Each row was made from one walk, in order. Every step used is in the known rows, and no mark comes twice. Write each row's walk.
Known rows:
F D: [-21  10  22   5  15 -25  -8   5  12  15   8   9  -7  -7  16   3  -3 -19]
P G F D: [-20  21  29 -18  12 -28   1  11  21  15 -13 -21   3 -24  21  -4 -12  15]
Y D P G F: [ -2  20  18 -26  -6  18  14 -13   9   1  -6 -23   3 -33  -1  -5 -10  30]
Y D P: [ -6  13  12   5  -2  31   4 -31  -3  -1  32  22 -15 -20 -11   6   4 -19]
G Y D: [-12  11  28  11   3  33  -9  -3   2   5   6 -16 -19  -9   5   4 -10  -4]
D Y: [  7 -23   1   4   9  15  -2  -8 -10  -3  21  31 -10  -9  -5   3 -16  -7]
P D L: [-46  13  14   1  -3  13   9  23 -10  -4 -11  23 -18  -3   2  13  -5  17]
L D Y: [ -2 -27  11  12  14   4   4 -17  -7   9  27  42 -14 -16   9   1  -8 -14]
D L G Y: [-15 -36 -12   8  34   9  11  -7   6  -1   0 -28  -2  -4  16   9 -37  24]
F D L: [-41   2  23   6  17 -30   7  21  -3  10  -4  16 -18  -1  10  14  -8  -1]
L G Y D F: [-46 -21  18  -4  23  32  -7 -20  -3 -12  -9   4  -9 -15   9 -10 -21  22]
F D Y: [-11 -14  18   7  21  -5  -8  -4   0   9  29  38 -16 -14   8   5 -17 -23]
P G Y D: [-10  27  27  -2 -10  29  -1   2   3   7   2 -17 -11 -16  10   5 -14   8]
D P G F: [  6   7   8 -24   0   5  18 -15  10   0  -4 -26   9 -28  -3  -6 -15  34]
Y D L G: [-33  -4 -17 -16  15   8   8   2  -2  -6 -17   3   0 -15  24   8  -4  17]
L G: [ -3 -16 -34 -15  18   1   2 -13   9  -6  -6  -8  18 -12  23  -2  -7  11]

Which walk is each row?
[-13 -27   8  -8  38  -3  -6 -10  11   4  11  11  -5 -29  20  -2 -25   0] => L G F D Y
[  5  -8  14  12   8  10  21 -28   7  12  32 -10  -5 -17   5   7 -32  10] => L D P G Y
[-12 -19  25   0  29  -4  -7  -4   7   8  14  15 -14 -23   9  -2 -21  -5] => G F D Y
[-42  -1  34  -7   4  28  -2 -10  -8  -8  -9   8 -12 -15   1  -8 -21  26] => P G Y D F
[-35   2  29  12   7  17   7  15 -10   2  -6  -3 -27  -2   1  14 -14  11] => G Y D L
[  1 -32 -16   7  31  15   2 -17  13  -1   6 -34   6  -7  18   1 -33  15] => L G Y
[-19 -24 -12 -23  28  -2  12   1  10  -7 -34 -36   9 -20  16  -5 -16  45] => D L G F
[-27 -10  -2 -25  23   8   7   3   9  -6 -35 -33   2 -25  19  -4  -9  41] => Y D L G F
[-28 -24  -7   7  29  23   8  -3   7  -3  -1 -19  -6  -9  18  10 -36  25] => P D L G Y
[ 10  -6   7   7   5  17  17 -23   6   5  29 -17  -2 -14  -4   9 -37  14] => D P G Y
[-12  -6  21   4  27  -5   5 -29  15   9  27   1  -9 -25  -2   2 -11  -9] => G F D P
[ -4   1  20  17   9  40   4 -36   1   2  39   5 -20 -19 -11   9 -14 -15] => G Y D P
[ -6  -8   2   9  18  41   5 -42   6  -1  37   0 -12 -25   1   8 -17 -10] => L G Y D P
[-15   1   6   1  14  34  -7 -11   8   2   2 -21  -8 -17  20   3 -15   3] => L G Y D
